Known rows, with every step that occurs
L, E: [-4.39  1.24  2.13  2.05  3.37  0.41 -0.98 -1.08  1.32 -0.96 -0.02 -0.97
 -1.07 -0.27 -1.75 -2.86 -1.75  3.08 -1.29]
E, G, K: [-0.93 -3.05 -1.67  1.45  0.20  2.82 -0.01  0.23 -2.31  0.40  0.52  0.50
  2.60  0.85  2.72  1.29  1.02  0.31  0.13]
L, E, G, M: [-0.30 -2.02  1.71 -4.11  1.20 -0.44  2.02 -1.67 -1.54  0.26  3.40 -3.06
  2.95 -4.74 -0.90 -1.58 -1.49  0.69  2.12]
L, H: [-2.93 -1.04  0.58  4.38  3.96  0.58  0.73  0.99  0.96 -3.15 -2.31 -0.68
  1.95 -0.67  1.00  0.87  0.08 -1.84 -2.66]
H, L: [ 0.47 -2.44  0.59  3.09  1.45 -2.36 -0.80  1.09  2.01  0.47 -2.82  1.06
 -2.92  2.75 -1.18 -2.65 -1.99  2.00 -0.13]
E, G, M, L: [ 3.52 -2.84 -0.14 -4.46 -2.13 -2.26  4.17 -1.29 -0.25  0.38  0.64 -2.08
  1.86  1.12  0.60 -1.00 -0.34 -0.44  3.48]
K, L, E: [-1.33  3.77  0.48  1.82  0.01 -0.34  0.77 -0.92  3.53  0.76 -1.62  0.83
 -2.05  1.77 -3.08 -3.16 -1.98  4.55 -1.25]
W, G, K, L, H: [-1.23  2.77 -2.67  0.72 -1.17  2.01 -1.98  2.36  0.56  0.04  2.14  1.01
 -0.18 -1.36  1.92  4.52  1.87 -1.70 -3.42]
M, L, E: [-2.35  2.91  0.84  1.09  0.50 -0.70  0.15 -1.18  4.01  0.28 -0.05 -2.14
 -3.08  4.88 -1.98 -3.80 -3.00  3.61  0.22]
H, L, W, G, M: [ 3.56 -1.30  2.62 -1.39 -2.16 -2.79 -3.32  0.70 -0.36 -1.07  1.73  0.63
 -1.37 -5.01 -0.10  0.20 -0.79 -0.81  1.54]
G, M, L, W: [ 2.28  0.61  1.64 -2.32 -0.96 -3.67  0.05 -3.28  2.01 -1.11 -0.59 -1.04
  1.11  3.22  1.63  0.69 -1.06  0.82  2.39]
G, K: [-3.69 -0.24 -1.62  2.62  3.00  0.99 -2.44 -1.06  0.04  0.49 -0.47  0.94
  0.52  5.39  3.97  2.94  0.79  1.45 -1.92]
L, E, G: [-1.90 -1.07  1.92  0.96  0.82  2.35  1.12  0.06 -0.75 -0.72  1.36 -1.40
  1.03 -4.27 -2.37 -3.88 -1.54  2.00  0.62]
L, H, G: [-0.56 -2.26  0.75  1.41  2.03  2.43  1.40  2.22 -3.24 -1.67 -1.76  1.06
  1.24 -4.51 -0.65  0.50  2.23 -4.59 -2.26]
K, G, M: [ 0.86 -2.09 -0.10 -3.84  1.46 -1.71  0.15 -1.42 -0.22  0.43  0.94 -1.45
  1.05  1.25  2.24 -0.46  2.14 -0.84  2.22]
W, L, H: [-2.87  0.46 -1.38  4.94  1.33 -2.23 -1.29  1.98  4.12 -4.04 -0.50 -0.73
 -1.74  2.06 -1.72 -0.70 -1.32 -0.35  0.97]
H, G: [ 0.07 -1.58  1.35  0.36  0.36  1.58  1.27  0.97 -3.65 -0.27 -2.40  3.44
 -1.63 -1.79 -2.21 -2.13  3.34 -1.37 -1.27]

Rows
[ 3.13  2.99  1.89 -1.55 -4.16 -1.53 -0.55 -0.53  0.67 -1.60 -0.27  2.69
 -0.05 -3.47 -0.90  0.95  1.36  0.52 -0.06]	K, L, W, G, M
[-0.05  0.62  0.55 -0.26 -1.57  0.89  1.89 -0.31  2.09  0.54  0.66 -2.84
 -1.34  1.26 -2.65 -4.92 -2.54  2.57  2.08]	M, L, E, G
[ 3.44 -0.19 -0.55 -3.32 -0.95 -0.97  3.23  0.44 -1.71  0.96 -1.32  1.26
  1.69 -2.66 -0.84  2.03  1.90 -3.73 -0.51]	K, L, H, G, M
[-0.03  2.70 -1.49  3.93 -1.39  1.27 -3.46 -1.57  1.32  0.54 -2.61  3.22
  0.62  4.59  2.69  3.02 -0.08  2.98 -0.98]	G, K, L, W
[ 1.14 -1.34 -3.28  1.69 -1.51  2.84  1.13  1.24 -0.92  0.93 -0.08  0.43
  3.60 -0.32  2.41  2.91  0.17 -1.27 -0.40]	E, G, K, L, H
[-0.35  1.66  0.73 -4.92  1.53 -4.09  1.02 -3.32  2.51  1.21  2.34 -3.99
 -0.22  3.79  0.34 -0.39 -2.51  1.65  1.83]	G, M, L, E
[ 3.56 -1.26  0.41 -6.36 -1.27 -2.30  2.74 -1.13 -2.58  1.82 -0.02  0.10
 -1.21  1.05 -0.50 -0.49  2.15 -2.26  1.96]	H, G, M, L
[ 0.27  0.12 -2.44 -0.10 -0.39  1.68 -0.20  1.09 -0.98  1.59  0.01 -0.96
 -0.23  3.07  2.12  2.95  0.92 -3.75 -0.75]	M, L, H, G, K
[ 1.74 -1.57  2.36  4.66 -0.32 -1.56 -3.29  0.57  1.41 -1.39 -3.19  1.87
 -1.64  0.05 -0.71 -2.15 -2.25  1.96  0.77]	H, L, W
[-0.59 -0.51 -1.10  2.63 -0.20 -0.59 -0.63  2.96  0.21 -2.73 -0.11  0.89
 -2.30 -1.55 -3.36 -0.97  0.76 -2.98  1.57]	W, L, H, G
[-2.98 -0.97 -0.65  0.33  1.28  3.12 -1.13 -0.68 -1.73  1.18  3.39 -1.95
  2.10 -1.91  0.95  0.12 -1.28  1.80  0.25]	L, E, G, K
[ 1.17 -0.03 -0.41  0.42 -0.76  0.82  2.02  1.81 -0.35 -0.18 -1.82 -0.59
 -1.04  0.86 -0.93 -0.92  0.85 -3.41 -0.55]	M, L, H, G
[ 1.41 -3.05  0.66 -3.58  2.37 -0.31  2.00  0.43 -4.40 -0.69  0.71 -0.61
  2.91 -5.05  0.85  2.89  2.31 -6.05 -0.67]	L, H, G, M
[-1.03  3.14 -2.30  0.24 -2.25  1.31 -2.00  1.46  0.40  0.91  1.57  2.61
 -2.37  1.05  1.22  2.89  2.38  0.75 -2.79]	W, G, K, L
[-3.08  0.93 -1.10  0.64  0.32  1.97 -3.09  1.44 -1.11 -0.30  3.06  1.14
 -1.52 -0.54  2.39  3.22  2.73 -0.67 -2.84]	W, G, K
[ 2.10  0.31  1.17 -7.06 -0.66 -1.65  2.08 -1.72 -2.39  2.50  2.57 -1.74
 -1.27 -0.50 -1.73 -1.22  0.45 -1.13  2.22]	H, G, M, L, E
[ 4.50 -2.18  1.12 -3.16 -3.53 -1.36  2.31 -1.86 -0.65 -1.14  0.09 -1.25
  3.18 -1.23  0.79 -0.88 -0.54 -0.33  4.30]	E, G, M, L, W
[-0.04  1.52 -0.76  3.62  0.51 -0.22  2.03  0.91  3.09 -1.09 -4.02  1.19
  0.81  1.43 -0.72  0.21 -0.38  0.04 -2.37]	K, L, H
[ 2.21  0.89  0.40 -3.96 -2.00 -1.13  3.26 -1.43  0.72  1.73  1.52 -0.97
  1.39 -2.31 -2.20 -2.15 -1.61  2.20  2.25]	K, L, E, G, M
[-0.11  1.93 -1.63 -1.46 -1.20  2.53 -1.14 -0.07 -2.83  4.07  0.98  2.20
 -1.51  0.39 -0.59  0.77  1.48  0.34 -0.93]	H, G, K, L, E
[-1.93  1.68  1.04  2.93 -1.31  2.94 -5.35  0.62 -1.55 -2.59  1.45  2.11
 -0.06 -3.10  2.19  3.62  1.97 -0.17 -1.84]	L, W, G, K
[-1.43  1.66 -3.47  2.92  1.33  0.86 -1.07  0.02  1.74  1.16 -1.40  0.56
  1.69  4.50  3.56  4.77 -0.13 -0.03 -2.57]	G, K, L, H
[-1.17 -0.63  1.50  1.86  2.31 -1.85 -1.87  0.52  2.17  1.26  0.25 -1.06
 -3.11  0.45 -2.34 -3.78 -4.15  3.36  0.31]	H, L, E
